What can hang from each mark:
lodar: mabi nuto poga reme
mabi: gure lodar
nevonif: valin
gure: mabi nuto
nuto: lodar valin
pebu: valin
reme: lodar
valin: nuto pebu

Each row was made from one small tree. Brackets hold a mark, then the marks that hang from it, in alphabetical order. Every link used is in the known rows. Write each row's tree.
Known rows:
{nuto {lodar {mabi gure} reme} {valin pebu}}: [  8  -8   8  14 -15   2 -20   1  29  11 -14  21  -6   3  -2  10   5  -4
  -8  11]
{valin {nuto {lodar mabi poga reme}} pebu}: [  8  -8 -14   8 -13   3  -5   3   6  24   4 -41  -9   2 -10   1  -4  -7
 -11  15]
{valin {nuto {lodar mabi}}}: [  8  -1 -17  16  -4  26   3  -4   8   1   5 -26   2   4 -11   1  -9  -3
 -20  13]
{reme lodar}: [ -2  14 -29  16   0  26   4  -7  20 -22  -4   9   7   1  -3  -9  -8   5
  -3 -15]
{reme {lodar mabi {nuto valin} poga}}: [ -2  -6  -5  10 -18  -4  -4   0   5   5  -7 -18   1  -1  14   5  -5   1
   4  -9]
{mabi {gure {nuto lodar}}}: [  8  -3   3  16 -24  -7   5  -9  24 -27 -14  35   9   4 -12  -5  -6   3
  -4   9]
{reme {lodar poga}}: [ -4   9 -27  10 -10  16   0  -5  12 -15  -2  -6   3  -1  -2 -11  -8   2
   3 -11]
{valin {nuto {lodar poga reme}} pebu}: [  5  -3 -25   7 -17  -9   3   1   9  21   1 -16  -7   0 -14   1  -4  -6
 -11   9]
{mabi gure {lodar {nuto {valin pebu}} reme}}: [ -7  -6   9  14 -19 -37 -10  -4  27  14 -22  31   4  -1   3  18   8  -1
   6 -10]
{pebu valin}: [ -1   6 -11   9  14  35  -2 -10  21 -28  -7  -9   7   2  -3   1  -8  -2
 -17 -11]
{mabi {lodar {nuto valin} reme}}: [  0   6   5   8 -10 -26  -4  -6  18  18 -16  27   2  -3   8  11   1  -2
   3 -17]
{valin {nuto {lodar reme}} pebu}: [  7   3 -26  12  -9  -1   6  -1  18  12  -1  -2  -2   3 -14   3  -4  -3
 -16   5]
{nuto {lodar reme} valin}: [ 13   7  -6   9 -11  -1  -6  -3  23  12 -10  44  -5   1   0   2  -3  -6
  -9  -1]
{nevonif {valin nuto pebu}}: [-10   8 -32  13   5  23  14  -5  15 -25  -2  -8   0   5  -4   8  -6  -3
 -14  -5]
{mabi gure}: [ -2  10  -7  15  -2  17  -6 -11  28 -35  -9  14   9   1 -10   0  -3   0
  -7  -7]
{nevonif {valin pebu}}: [ -5  11 -25  11  11  23   1  -5  23 -34  -6   4   0   4   0   4  -2  -1
  -9 -10]
{lodar mabi}: [  5  10 -13  12  11  38  -5  -8  17 -21   1 -26   4   1  -3  -4  -6  -1
 -11  -6]
{lodar mabi {nuto {valin pebu}} reme}: [  6   0   0   8   0  -9  -8  -1  18  11 -10 -14  -2   1  10  15   2  -2
  -6 -13]
{valin {nuto {lodar mabi}} pebu}: [  4  -9 -28  17  -6  20   5   0  13   8   6 -29   1   5 -12   4  -5  -2
 -20  16]
{gure mabi {nuto lodar}}: [ 15   1 -19  11  -3  -9  16  -5  13 -27  -6  31   2   4  -5  -9 -15  -2
  -1  16]
{pebu {valin {nuto {lodar mabi poga reme}}}}: [  6  -8   8   5  -3  18 -13  -1   1  15  -2 -47  -8   3  -4   3 -12  -9
 -18  12]
{reme {lodar {mabi gure} nuto poga}}: [ -7  -5  10  15 -16  -3 -17  -4   7 -20 -11 -33   7   1   3   2  -4   4
   4  -6]
{reme {lodar mabi poga}}: [ -1   5 -18  11  -6  29  -9  -3   9 -10   0 -33   0   0   2 -10  -8   2
   2  -5]
{gure mabi {nuto {lodar reme}}}: [ 18   8  -8   7  -4 -19   7  -4  14 -17 -10  35  -4   4  -3 -11 -14  -4
   1  10]

Write each row's tree:
[  6  10   1   6  -2 -18  -1  -6  18   2 -13  19   1  -2   7  11  -3  -3
  -4 -21]
{lodar {nuto valin} reme}
[  6  -7 -15  11 -14  17  -1  -1   2   8   8 -41  -3   2  -9  -1 -10  -6
 -14  18]
{valin {nuto {lodar mabi poga}}}
[ -3  -6  -5   4 -20 -41  -6   0  13  31 -12   7  -3  -5   7  12   5  -4
   9  -9]
{mabi {lodar {nuto {valin pebu}} poga reme}}
[ -2   0  -6   9 -11 -31  -1  -3  21  24 -14  22   1  -2   6  13   5  -1
   2 -14]
{mabi {lodar {nuto {valin pebu}} reme}}
[  0   6   4   5 -10 -30 -12  -5   6  10  -9 -13   0  -5   0   3  -2  -2
   8 -15]
{mabi {lodar nuto poga reme}}
[  9  -5 -15   5 -22 -14  -7   3  19  25  -7  22 -10  -2  -2   2   2  -8
  -4   7]
{nuto {lodar poga reme} {valin pebu}}
[  0  -3  -8  11  -7  20  -3   0  -1 -10   2 -32  -8   5  -1   4 -10  -8
 -13  16]
{nevonif {valin {nuto {lodar mabi poga}}}}
[  0  12  -6   5  -8  -3 -12  -6  14   8  -6  -3  -4  -5  -5  -8  -2  -5
   8 -10]
{mabi {lodar poga reme}}
[ -8 -14  -2  19 -17  -5  -7  -2  22  -5 -16   1   8   4  10  15   3   6
  -1  -6]
{reme {lodar {mabi gure} {nuto {valin pebu}}}}
[ -4  -3 -13   9 -21 -16   4  -3   8   2 -10   8   4  -2  11   5  -5   1
   5 -15]
{reme {lodar {nuto valin} poga}}
[  2   3  -9  13   3  18  -6   2  11   0  -3 -19 -10   8  -2   9  -5  -5
 -16   9]
{nevonif {valin {nuto {lodar mabi reme}} pebu}}
[ -5   2  21   9 -18 -36 -20  -7  13   0 -17  -2   3  -3  -3   7   1  -2
   9 -11]
{mabi gure {lodar nuto poga reme}}
[  8   3 -12   6 -16  -5   0  -2   6  13   0 -10  -7   0 -12  -3  -9  -8
 -10   7]
{valin {nuto {lodar poga reme}}}
[  7  -4   8  10   8  29 -10  -3   9   8  -4 -30  -4   6  -5   6 -11  -6
 -24   8]
{pebu {valin {nuto {lodar mabi reme}}}}
[  6  10   1   2  -5 -19  -8  -6   7  -5  -8 -19   0  -3   0   2  -5  -3
  -1 -18]
{lodar nuto poga reme}
[  9  12   0   4   2  20 -17  -4  11  -4  -2 -38  -7  -2  -1  -7  -5  -6
  -1  -8]
{lodar mabi poga reme}
[  2  -6 -13  13   2  26   7  -6  12  -5  -3  -8   5   5  -9   5 -12  -4
 -27   9]
{pebu {valin {nuto lodar}}}
[ -3 -12 -26   6 -24 -32  18  -2  13   6  -8  29  -4  -2   6  -3  -5  -6
  17  16]
{gure {mabi {lodar poga}} {nuto {valin pebu}}}
[ -1   6 -13  12   5 -20   2  -7   9 -15  -7   9   8   0   3   6  -9  -1
   2  -1]
{gure {mabi {lodar nuto}}}
[  8 -16 -17   9 -19   7  -6   3  14  18   1  -8  -7   0   1   3   1  -6
  -7  17]
{nuto {lodar mabi poga} {valin pebu}}
[  7 -10   5  16 -32 -14   8  -7  26 -15 -17  57   5   4  -3   2  -3  -1
  -3  10]
{mabi {gure {nuto lodar valin}}}
[ -1  -1  -7  15  -7   8  -1  -3  12  -2  -9  -4   6   2  14   7  -5   4
  -1 -14]
{reme {lodar mabi {nuto valin}}}
